Each row was made from one small tree. The marks that hang from a mark follow it in brackets, in alphabetical order. Every link used is in the known rows. Write each row's tree.
Known rows
matag(dudezi(paba sava tolela(kufem) vunet)): [ 17 -10  -9  10   0 -31  -5  -2  53 -12 -22  18  21  -5  -2   5 -22  35
 -13  -8  -4   0 -19 -11  29 -12  19  47  53   4 -19]
popak(dudezi(tolela)): [ -8 -16 -38   7  -7  -4  -6  14  29  27   6  -4  -1  -2   3   0  -1   7
  -6  -3  17 -12 -15 -57  -1  -4  11 -28  12 -14  33]
kota(moguzi vufi(kufem(popak tolela(dudezi)))): [-16  54  31 -29 -25  51  21   0 -83 -11  32  -6 -69 -20 -14 -31  -1 -30
  16  29   9  40  18  11 -38  40 -43 -20 -47  20  13]
nede(dudezi(paba tolela)): [ 22 -12  -9  12  10 -37 -17   4  32 -12 -11  -5   7   5  14  45 -30   5
 -12   3 -18   2  -8 -14  13  -7  13  20   9  21  27]
tolela(dudezi(matag vunet)): [-19  12 -14   9  -4  15  -4   8  -4   3 -17  15  21  -9   1  25  28 -14
 -30 -37  25 -24  -7 -32  39  -2   4 -14  37 -40 -36]
moguzi(kota(vufi(kufem(popak tolela(dudezi))))): [-26  56  39 -34 -29  49  27  -5 -73  -2  25  -6 -64 -20 -12 -34   7 -21
  12  34   5  45   0   7 -32  29 -49 -30 -47  25  23]
kota(moguzi): [-11   7   3   4   6   3 -10  -9 -10   8  -9 -14  -8  -1   1   5 -21 -10
   5  -6   1   3   9 -15  -7  24  -4 -14 -24   0  13]
nede(dudezi(matag paba popak sava vunet)): [ 23  -6   5  17  34 -40  -6   4  51 -66 -42  21  78  10  30  86   6  -7
 -48 -10  14 -27 -27  26  80  -4   6  59  34  -8 -58]
nede(dudezi(tolela(kota sutuk) vunet)): [ 30   5  -5  -6  11 -28   2  -2  16   5  11   7  23  -4 -14   4  -5  -8
  16 -14 -10  -9 -15  16  12 -40  21 -13  -1   0   4]
nede(dudezi): [  7  -6  -4  -5  17 -13   5   7   0  10   0 -22   7  -7  16  36   3  -3
   9  -7 -21  -1  -6 -29  12   2   1  -5 -17   9  13]
kota(moguzi vufi(kufem)): [-26  25  23 -10   1  20   0 -11 -39  -2   6 -17 -31  -3 -12 -21 -25 -21
  13  19   1  10   7  20 -34  53 -19   9 -42  15  13]
tolela(dudezi kufem sutuk): [ 25  -8  11   7  14   7  13  11 -38  48  17  -1 -12 -14 -20 -49  13 -19
  12 -29 -25  18  13 -27 -18 -28   6 -24  -2   3   9]
kota(moguzi vufi(kufem(tolela))): [-25  31  18 -30  -6  34   5 -24 -50 -12  21 -18 -46  -3 -19 -27 -13 -24
  12  30  -1  19   0  34 -28  50 -31   2 -47  23  17]
popak(dudezi(sava tolela)): [  3 -25 -23  13   3 -16  -3  13  34  12   7  -6  17  -1  13   4  -2   7
 -18  -1  20  -1 -20 -52  15  -1  10 -17  18 -13  20]
sutuk(tolela(kota(moguzi) kufem(popak))): [ 19  10  -2 -13 -17   9   9 -14 -29  33  32   4 -15 -14 -16 -51 -25  -4
  53  -3  -9  27  45  31 -51 -12 -24 -21 -54  11  13]
paba(dudezi(matag sava vunet)): [-19 -26  -4   7   4  -5  -5   0  15  -2 -16   6  47   4  17  43  44  23
 -35 -23  21 -23 -22  -4  59  10  12  19  49 -27 -49]
popak(dudezi(sava tolela(kufem sutuk))): [ 30 -37  -7  12  13 -15   8  12  21  40  26  -1  20   0  -9 -51   0   0
   0 -11   0   8 -13 -26 -11 -33  12 -20  19   0  18]
kufem(popak tolela(dudezi kota(vufi) sutuk)): [  9  33   7 -14 -19  37  23  -8 -69  20  44   0 -44 -19 -23 -54  20 -25
  30  14 -29  33  15  22 -29 -25 -15 -45 -44  10  22]
tolela(dudezi kota): [  4   0  -9  10   0  -1   3   6 -43  23   9  -1 -11 -11 -12  -4   5 -12
   7 -20  -9  16  16 -31   1  -5  15 -25 -25 -16  11]
kufem(popak tolela(dudezi kota(moguzi vufi))): [-10  51  15  -6 -25  37  11 -12 -83  -4  35  -3 -45 -15 -19 -28  -9 -31
  20  17  -1  43  26  20 -22  22 -27 -39 -69   4  20]
kota(moguzi vufi): [-25  25  10  12   1  13 -10 -17 -22   3  -3 -18 -11  -2  -2  -7 -27 -20
   4   9  -8   9   5   5 -16  45 -12  -4 -42   7  20]
vunet(dudezi(matag paba popak sava)): [ 21 -29  -4  32  30 -25 -18  10  46 -58 -44  -5  46  30  26  60  -1  13
 -46  -6 -10 -36   6  24  37   1  27  56  32  -7 -40]
kota(moguzi vufi(kufem(popak(dudezi(sava))))): [-24  21  26 -15 -11  31  21  13 -35   0  19  -7 -17 -12   0 -22  -7  -9
   4  39  20  18   3   1 -36  46 -36 -11 -40   7  -5]
paba(dudezi(popak tolela)): [ 15 -25 -17  20   6 -31 -12  14  27  -9  -6  -4   4  11  20  27  12  24
   1  -9  16  -4 -13 -20  30   3  33  23  19  10  33]
vunet(dudezi(matag paba)): [ -6 -24 -18  16  10   2 -21   4  24 -11 -36 -13  15  23   5  43  -2  19
 -32  -9 -27 -43  16   7   1   1  22  20  28 -11 -25]
kufem(popak tolela): [-11   6 -11 -31 -17  20  11 -13  -1  11  15 -14 -35  -7  13  -6  21  13
  33   6  -7  17   7 -21 -14 -12 -27 -30 -10   9  17]
nede(dudezi(matag vunet)): [ -9   2 -11  -6  12  -5  -1   2  22  -6 -16  -3  42  -2  15  55  20  -5
 -13 -24   9 -34 -18  -7  44  -5   0   4  22 -23 -35]
paba(dudezi(popak sava)): [ 15 -31   3  17  23 -27   2  12  10 -15 -11  -6  24   3  28  37  30  19
 -14  -5   4   6 -14 -14  46  14  20  32   8   8  -2]
paba(dudezi): [-13 -25 -13   1   2   1  -2   6 -12  31  -1 -13  -6  -2   8  20  28  25
  -1  -7 -14  -2  -3 -31  10  13  14  -3   4   2  13]
kufem(popak): [-13   1  -5 -12 -11   5   5   2  11  22  -1 -13 -21  -5  19   0   9  16
  35  -4  -6   7  12 -33 -22  -9 -13 -22  -6   2  13]
vufi(kota kufem(popak)): [-19  11  29 -48 -23  26  10  -4 -30  15  19  -6 -48  -5  -3 -18   7   3
  45  22   5  13  23   2 -47  11 -27 -19 -22  10   7]
dudezi(matag paba): [-14 -22 -17  14   3  -7 -22  -9  23   0 -26   2  18  14   9  27  -4   6
 -20 -11  -8 -25   2   2  16  -3  10  17  27 -12 -12]
vunet(dudezi(matag popak)): [  7 -18 -20  18  21  -4 -11  14  32 -28 -29 -19  24  23  20  42  14   9
 -11 -21  -1 -49   9   4  19  -3  28  22  18 -17 -19]
vunet(dudezi): [ -4 -11 -14   0  11   6  -3   8  11  10 -16 -29 -11   7   5  22   7  17
  -2  -9 -30 -20  14 -28 -16   7  15  -7  -2  -2   1]
kota(moguzi vufi(kufem(tolela(dudezi)))): [-14  44  25 -19  -9  43  12  -7 -84 -13  27  -8 -55 -17 -25 -26  -7 -41
  -7  22   4  31   6  13 -18  52 -29  -9 -45  16  14]
moguzi(kota(vufi(kufem))): [-36  27  30 -16  -4  17   6 -16 -29   7  -2 -18 -27  -3 -11 -25 -17 -11
  10  26  -4  15 -11  16 -30  43 -23  -2 -42  21  24]
dudezi(paba popak sava tolela(kota kufem)): [ 42 -35   3  34  23 -67 -16  -9  36 -31  -5  14  32  26   1  -9 -37  10
   9 -13   3  26   7  30  16 -22  22  48  -1  11   9]

Which tree is each row?
[-36  42  31 -46 -25  40  22 -23 -39  -3  20 -16 -55  -7  -7 -36   1  -5
  30  42  -1  35  -5  29 -42  29 -50 -20 -49  32  26] | moguzi(kota(vufi(kufem(popak tolela))))
[ 14 -16  -4   8  -5 -15  -9  10  37   3 -10 -11 -22  21   3  -6 -24  40
  17  -5 -27   5  35  -6 -47 -20   6  13  17  20  11] | vunet(dudezi(paba tolela(kufem(popak))))
[ 23 -27 -15  22   8 -10 -28   5  43  -9 -22  -7  11  28  -4  11 -15  13
 -28  -8 -27 -46  10  26 -10 -32  41  15  51   1  -4] | vunet(dudezi(matag paba tolela(sutuk)))
[-15 -12  -3  11   9 -15 -16 -15  45 -25 -38  20  50  10  13  41   7   8
 -45 -15  11 -23 -16   9  47   1  -1  31  49 -24 -55] | dudezi(matag paba sava vunet)
[-15  -6   0   9   6  -6   2 -21 -29  33  20 -16  -2   7 -19 -47 -12  -3
  40 -12 -26  23  14  19 -30   5  -2  -2 -49   1  19] | tolela(kota(vufi) kufem)
[-16  18  38 -33  -7  25  -4 -14 -51   1  10  -7 -35  -1 -20 -12 -22 -24
  16  21  12   8  18  22 -33  43 -18 -10 -40   8   6] | vufi(kota(moguzi) kufem)
[ -3 -17 -25  18   0 -24 -18   9  48 -26 -22  17  39  16  20  46  29  22
 -21 -27  47 -37 -25   1  62  -3  31  31  59 -23 -15] | paba(dudezi(matag popak tolela vunet))
[-13  19  14   1  -9  -7 -13 -16 -35 -10  22 -11 -30   9 -24 -39 -51 -17
  31  17  12  19  11  43 -40  36   4   7 -47  13  35] | dudezi(tolela(kota(moguzi vufi(kufem))))
[ 41 -14  10  30  26 -11   1  18  -3 -21  -7   8  38  -1  17   5  23 -31
 -26 -27  13 -11  -7   2  47 -28  24  11  28 -13 -23] | tolela(dudezi(matag popak sava) sutuk)
[-16  41  39 -49 -19  45  28 -22 -43  10  28 -11 -54 -10 -19 -63   6 -15
  33  45 -17  28  -7  48 -53   4 -43 -28 -43  40  25] | moguzi(kota(vufi(kufem(popak tolela(sutuk)))))
[-24   3  10 -20 -10  25  27  17 -17  13  22  -9 -16 -13   7 -22  18   5
  10  34   8  13  -6 -17 -33  25 -30  -9 -20   6  -2] | kota(vufi(kufem(popak(dudezi(sava)))))
[ 25 -18  -7   7  -7 -10   2  16  39  13   5  16   7  -4   5 -13  -5  13
 -16  20  -4   3  -8 -19 -14 -36   3 -16  31   9  11] | kufem(popak(dudezi(paba sava tolela(sutuk))))
[ 16 -26 -16  20   3 -18 -29  -7  41   2 -13   8  15  19   0  -5 -17   1
 -14 -12  -7 -29  -4  20   5 -37  29  10  49  -1  10] | dudezi(matag paba tolela(sutuk))
[ 23   7   0 -14   8  -1  10   2 -48 -36   7  23 -27  -2 -23   3   6 -15
  -8  15  -2  21   9  24   9  -1   3  23 -24  12  -3] | vufi(kufem(tolela(dudezi(paba popak) kota)))
[ 11 -20 -18  26  21 -12 -19  11  41 -42 -46  -3  28  28  15  55   0  13
 -34  -8 -13 -47  12  19  21  -2  29  43  25  -8 -27] | vunet(dudezi(matag paba popak))
[-10 -36 -22  20   8  -3  -9   8  24   2 -18   9  47   7   9  31   9   6
 -53   1   7 -25 -13 -17  32   1   6   7  32 -26 -28] | popak(dudezi(matag paba sava))
[-32  15 -25 -22 -17  28  19  15  22  29  -6  15   3 -18   4  11  34  17
   1   1  20 -17  -9 -57  -5  -5 -24 -42  11 -25 -19] | kufem(popak(dudezi(vunet)))
[ 13 -24 -17  13   0 -12 -20  -4  32  15   3  -8  11  13   5 -19  -4  -5
   9 -24   5 -29  -7   5   4 -38  29 -10  41  -8  17] | dudezi(matag tolela(sutuk))
[ 11   1 -16   9  -6 -28 -11   0  61 -29 -33  19  17 -10   8  35 -18  33
 -29   5   0 -13 -28 -18  44  -4  25  42  57  -2 -18] | matag(dudezi(paba sava tolela vunet))
[-25   6  10 -49 -26  44  22  14 -34  31  28   2 -38 -12 -11 -18  20   2
  24  34  15  -1  12 -21 -46  13 -28 -40 -23  -4   3] | vufi(kota kufem(popak(dudezi)))
[  9 -26 -10  26   9 -37 -16   9  53 -43 -20  17  56  17  31  49  29  21
 -34 -24  50 -26 -30   8  79  -1  30  43  64 -21 -29] | paba(dudezi(matag popak sava tolela vunet))
[ 32   2 -12  14  13 -38 -15 -11  49 -28 -21  38  26  13 -16  -1 -16  -1
  -4  -5   2 -15 -12  36  17 -40  29  24  20   0  -5] | dudezi(paba popak tolela(kota sutuk) vunet)
[ 15 -15  -1  18   7 -26 -23 -13  61 -23 -25  26  46  14   4   9  -7   1
 -40 -15  10 -27 -23  26  36 -32  18  25  72 -12 -32] | dudezi(matag paba sava tolela(sutuk) vunet)
[ 24  16  12  -8   8  12  10 -11 -12 -16  -5  31   6 -19 -16   4  25 -20
 -54   4 -16  15 -18  -3  34 -19 -11  -2  30   2 -35] | kufem(tolela(dudezi(paba sava vunet) sutuk))
[-56  50  18 -36 -25  46  30   4 -14  15  -1  13 -16 -19 -16 -20  13  -1
  -3  37  27   1 -21  -7 -33  35 -48 -32 -28  -3 -11] | moguzi(kota(vufi(kufem(popak(dudezi(vunet))))))
[-16 -17 -37   5 -26   7  -5  21  35  21   9  -1   6   5  19   2   9  16
   7 -10  37 -26  -1 -38  -2 -23   4 -35  32 -28  13] | kufem(popak(dudezi(matag tolela)))
[ 27   3   3  11  11 -24  -2  -6 -10   9  29 -17   4   1 -11 -18 -22 -21
  27   6 -33   8  -8  34 -12 -22  22  -6 -35  19  42] | nede(dudezi(tolela(kota(vufi) sutuk)))
[-17  42  21  17   0  13   6 -12 -66  10  11  16   0 -10 -39 -36 -19 -34
   2 -19   5  28  17  17  -9  30 -15 -13 -50 -17 -15] | tolela(dudezi(vunet) kota(moguzi vufi) kufem)
[ -3   5 -12  -7   1  -2  10   3  29  -5 -21   1  18 -23  10  27  14  25
  -9  -6  -3 -16 -27 -33  42   3  13  18  30 -12 -31] | matag(dudezi(sava vunet))
[ 34 -26   8  27  35 -45 -10   8  36 -56 -29   2  63  15  37  75  -4  -7
 -35  -6  -1 -16 -14  25  65  -5  14  58  17   4 -29] | nede(dudezi(matag paba popak sava))
[-30  18  14 -26 -14  21  14   0 -19  11  14 -17 -43  -6   7 -28   4   5
  42  21  -6  14  10   1 -49  21 -28   0 -25  19  14] | kota(vufi(kufem(popak)))
[ 29 -10 -14  23  -2   0  -9   3  -3 -10  -7  22  26 -17   9  22   3 -19
 -57  -8  -4  -5   6   2  33  -8   2  21  32  -7 -22] | sutuk(tolela(dudezi(matag paba sava)))
[ 10  -8 -23  -6 -17  10   8  21  25  41  21   3 -14  -7   1 -32  11  10
  20   6   5 -10  -3 -39 -31 -40   4 -49  16  -2  32] | kufem(popak(dudezi(tolela(sutuk))))
[ -3   3  15  -4  -8  -2   5  -9 -33  27  18  -7 -15   3 -13 -41 -26   4
  59 -13  -3  31  40  16 -43  -4 -15 -24 -52   3   7] | tolela(kota(moguzi) kufem(popak))
[ 17 -16   8 -12  -1  -1  16  -6 -20  51  29  -4 -13   0 -17 -67   5  10
  68 -16 -30  20  30  17 -51 -51  -2 -31 -28   9  10] | tolela(kota kufem(popak) sutuk)
[ -5  17  -8   9  -1  -4  -4  -3 -18   0 -20  33   6 -10 -24  20   2  -7
 -28 -13  -7   4   6 -16  18  -3   6  -3   2 -21 -25] | tolela(dudezi(paba vunet) kota)
[ 18 -26   8   8  -6 -37   0  -5  13  14  27  -8   0  12   8 -43 -20  22
  55 -19   6  41  21   3 -23 -31   1  -6  -9   5  17] | dudezi(sava tolela(kota kufem(popak)))
